Each row was made from one walk, in order. Every step used is in the known rows, and no mark comes twice. Write each row's walk.
Known rows
C/N: [  6  -2 -10 -12  -3   5 -15   6   1  -6   5  -8   2  13  15   2 -11  -2
   9  -9  -6 -16  -1  -3 -14]
X/L/N/C: [ -2   8 -24 -16   4  -6   0  -3   4  -3   5   2   3  20  25  13 -12   0
   4  -3   0 -18 -13   3  -7]
L/X/G: [ 10   2  -3  -7   0   2 -11  13   4   1  10   8   8  -3   4  12  -8  -8
   8  -5  -5 -10   3   1  -4]
A/E/Q: [ 17   1 -21 -12 -10   2  -9  11  -4   1   9   6   4  17   9  19 -15 -21
   3 -11  -5 -14  15  -6  -4]
L/N/X/G: [  2   1 -11 -14   4  -1  -2  11  -4   2   7   5   8   5  17  15  -6 -14
  13   1  -5 -31  11   3  -8]
E/Q/G/C: [  4  -9 -21 -10  -9  -4 -11   3   1  -6   8  22   2  19  26  12  -9 -15
   4 -12  -2  -4  12  11  -4]
E/Q/G: [  4   0 -17 -10  -7   5 -10   5  -1  -5  12  14   3  17  22  14 -10 -18
  10 -13   1 -11  10   3  -8]
N/C/G/X/L: [ -1   9 -34 -13  -3  10  -3  -4   1  -5   8  13   2  28  18   1  -4   1
  -4  -8 -12 -17   2  13  -4]
A/E/Q/G/X/L: [ 10   4 -43  -7  -3   3   1  -1  -3   6   5  20   4  33   6  16 -11 -16
  12 -12   0 -17  22   1  -3]
A/E/Q/G/C: [  9  -8 -28  -9  -9  -7  -8   4  -5   1   6  22   4  24  18  17 -13 -17
   7 -12  -5   0  17   6   0]
C/G/X: [  7   6 -16  -8  -7  14 -12   4   3  -6  10   8   6  20   9   0  -5  -7
   0 -16 -13 -17  10   5 -12]
G/X: [ 12  -2 -14 -11  -2   7 -13   9   9  -6   5   6   0  15   7   7  -7  -7
   5 -12  -8 -22  10   6 -14]
Q/E: [ 16  -1  -6 -12   2  -5 -11  12  -1  -1  -1  -1  -5  10  11  16 -14  -6
   1  -9  -6 -12  -1  -7  -3]
E/A: [  7  -3  -5  -9 -11  -2  -9   7   7  -3   5  -3  -1   5  10   7 -17 -16
   5 -12  -3 -18   0   7  -1]
N/X: [  5  -5  -2  -7   4   4  -2  12  -2  -2   8   7   1  13  20  11  -3 -13
   5  -6 -11 -27  11   6 -11]
G/Q: [  5   0  -2  -5  -6   6  -9  11  -4 -11   5  -2  -5  12  16   1 -11  -6
   9  -9 -14 -15   8  -3  -7]
C/G: [  3   6  -7  -5  -7   9 -10   5  -4  -6   8   6   5  15  18   3  -9 -11
  -2 -15 -11 -11   2   2  -8]
Q/G/C: [  0 -10 -12  -3  -1  -7  -8   3   2  -5   2  20  -2  16  24   7  -8  -4
  10 -12  -7  -2   3  15  -6]
E/Q/G/X/L/N: [  2   9 -37 -13  -1   0  -3  -6  10   0   8  14  11  32  17  13 -13 -14
  11 -13   7 -24  13  -1 -12]
L/N: [  5   5  -7 -13  -1  -2 -10   4   7  -4   5  -1   9  11  17  12 -15  -8
   8 -12   0 -20  -4  -4 -15]
N/L/X/G/Q/E: [ 12  -1  -7 -10   6  -5  -9  15  -7  -4  10  -3  -7   1  10  16  -6  -3
  12   2 -13 -15   0 -11   6]
L/X: [ 11   4   2  -4   2   1  -9  10   8  -2  11   5  10   6  10  12  -9  -7
   5 -14  -3 -10   0  -2 -14]
N/L/X/G/Q: [  4  -1  -4  -8   2   2  -8  11  -3  -7  13   3  -4  -1  10   7   0  -6
  16   0 -14 -18   2  -3  -2]
A/E: [ 12   0 -12  -6  -2  -1  -6   9  -4   2   2   4   1  14   7  14 -13 -11
   7  -9  -9 -12   5  -5  -6]
A/E/Q/G: [  9   1 -25  -8  -7   4  -7   5  -8   3  10  15   5  21  12  20 -15 -20
  12 -13  -1  -8  14  -3  -5]
A/E/Q/G/C/N: [  5  -8 -35 -12 -11  -5 -16   3  -5   1   8  11   7  29  18  11 -14 -10
  13  -8  -3   0  15   2  -4]
G/Q/E: [ 14   1  -5  -8  -1  -1 -11  15  -6  -7  -1  -6  -8  14  13  11 -16  -3
   6  -9 -13 -11   6 -12   0]
Q/G/C/N/X/L: [ -9 -11 -25  -3   8  -9   3  -2  -5   2   4  15   1  31  30   0   0   1
  13  -2  -8 -15  10  11  -4]

Which walk is each row?
[  1 -16 -16 -14   0  -9 -15   1   5 -10   6   0  -7  19  24   1   1   2
   6  -1 -10 -15  -7   7  -9]	G/C/N/L
[  4 -10 -20 -13  -5  -4 -18   7  -1  -5   0   3  -3   9  13   0  -8   1
   8   1 -11  -9   3   8  -1]	X/G/C/N
[ 16   4  -5  -8   0  -1 -12  19  -5   1   5  -3  -1   1   3  12 -15  -3
  10  -3 -11  -6   8 -13   7]	L/X/G/Q/E
[-10  16 -26 -11  -5   4   0  -5  -8  -8   9  -1   8  28  28  -1 -13   2
   3  -7 -11 -14  -5  -2  -3]	X/L/N/C/G/Q
[ 16  -2  -7 -13  -6  -8 -10  11   4   0   0  -8  -4   6   7  16 -21 -13
   1 -11  -1 -15   0   0   7]	Q/E/A
[  7  -3 -26 -13  -7  10 -12   5   6  -4  12  17   4  21  13  12  -7 -17
  10 -17  -2 -18  18   8 -12]	E/Q/G/X
[ 12  -1 -11 -13 -10  -5 -13  17  -8  -1  -3 -11 -11  -1   3   8 -23 -12
  10  -1 -12 -16   9  -3  18]	X/G/Q/E/A
[  8   1 -11 -15   5  -3  -5  17 -11   1   2  -5  -1   9  17  15 -14  -9
  15   3 -13 -28  15 -10   4]	L/N/X/G/Q/E
[  9  -6  -9 -12  -5  -3  -6  20 -13   2   2  -9 -11   2  10  10 -16 -16
  10   4 -15 -26  19   1  18]	N/X/G/Q/E/A
[  6 -10 -11 -10   3 -12 -10   7   7  -5  11  16  -2   0  14  12   3  -5
   6   1 -13 -13  -1  10   1]	N/L/X/G/C
[ 10   9  -8  -6  -5   6 -12  12 -13  -8   4  -3  -2  19  17   3 -15  -4
   0 -13 -17  -8   8 -12   2]	C/G/Q/E
[ 10   7  -9  -7 -15   1 -12  10  -9  -6   4  -9  -3  14  13   2 -23 -11
   1 -14 -14 -10   8  -5  12]	C/G/Q/E/A
[ 13  -2  -5 -10 -10  -5 -12  13  -3  -4  -2 -14  -9   8   9   7 -25 -10
   6 -10  -9 -15   6  -6  10]	G/Q/E/A
[  1   2 -26  -2   5   2   1  -1   2   0   3  20   0  26  12   5  -6  -3
  13 -11  -2 -20   7   9  -9]	Q/G/X/L
[ 12   0 -35 -12  -7   7 -10   6  -1   3  12  16   7  25   6  17 -12 -19
  15 -15  -4 -14  22   1  -9]	A/E/Q/G/X
[  1  -6 -14 -15   2   1 -13   4   1  -8   9  -8  -6  15  21   4   0  -3
  12  -3  -7 -23  -9  -1 -15]	C/N/L
[  1   7  -5  -2 -10  13  -9   7 -10 -12   9   1   2  18  18  -5 -11  -6
   3 -12 -19 -11   9  -4  -6]	C/G/Q
[  2   2  -4 -12   6  -3  -3   8   2  -1   9   1  10  15  22  14  -8 -13
  10  -7  -5 -31   8   1 -16]	L/N/X
[ -1  -5 -12 -10  -3  10  -8  17 -15  -4   8  -8  -4  11  16  -4  -4  -4
  20   7 -17 -26  18  -1  -3]	C/N/X/G/Q
[  0 -10 -28 -14 -10  -2 -18   0   3  -6  10  10   4  25  26   4 -10  -8
   9 -11  -2  -3  10   6  -9]	E/Q/G/C/N
[  5   0  -9  -6  -7   7  -9  14 -10  -7   3   2  -7   2  11   2 -10  -8
  14  -1 -15 -15   9   0   1]	X/G/Q
[ -1   8 -28  -6   5  -2  -1  -6   8   1   1  14   9  27  14   9 -11  -3
  16 -12   4 -22   3   2 -14]	Q/G/X/L/N
[  2  -8 -13 -14   2 -10  -5   8   0   0   3  13   7   8  22  12  -6 -10
   9   3 -10 -23  11  11  -3]	L/N/X/G/C
[  9   2 -22  -6   4   3  -2   2   6  -2   2   9  -2  22   8   4  -6  -5
   2 -10  -7 -26   8   4  -9]	G/X/L
[  4  -2 -18  -6   0   8 -10   5   4  -5   5  15   1  17  11   7  -7  -7
  17 -14  -5 -15   8  10 -14]	Q/G/X
[  3  10 -14  -7   3  -8   2  -1   4   0   2   3   6  18  18  10 -15  -5
   4  -8   2 -23  -3  -5  -9]	X/L/N
[  5  -3  -7 -13   4  -2 -14   4   9  -4  19  -8   4  12  16   8   0  -1
  11  -5  -5 -17  -9  -5 -15]	C/N/L/X
[  6   8 -23 -11   4  -3  -3  -3  13  -2   2   5   6  24   9   7 -11  -4
   6 -10   0 -27   5  -2 -13]	G/X/L/N
[  7   4  -3  -3  -4   4 -10  16  -4  -4  11   0   3  -1   5   4 -11  -5
  13  -4 -13 -10  10  -5  -2]	L/X/G/Q
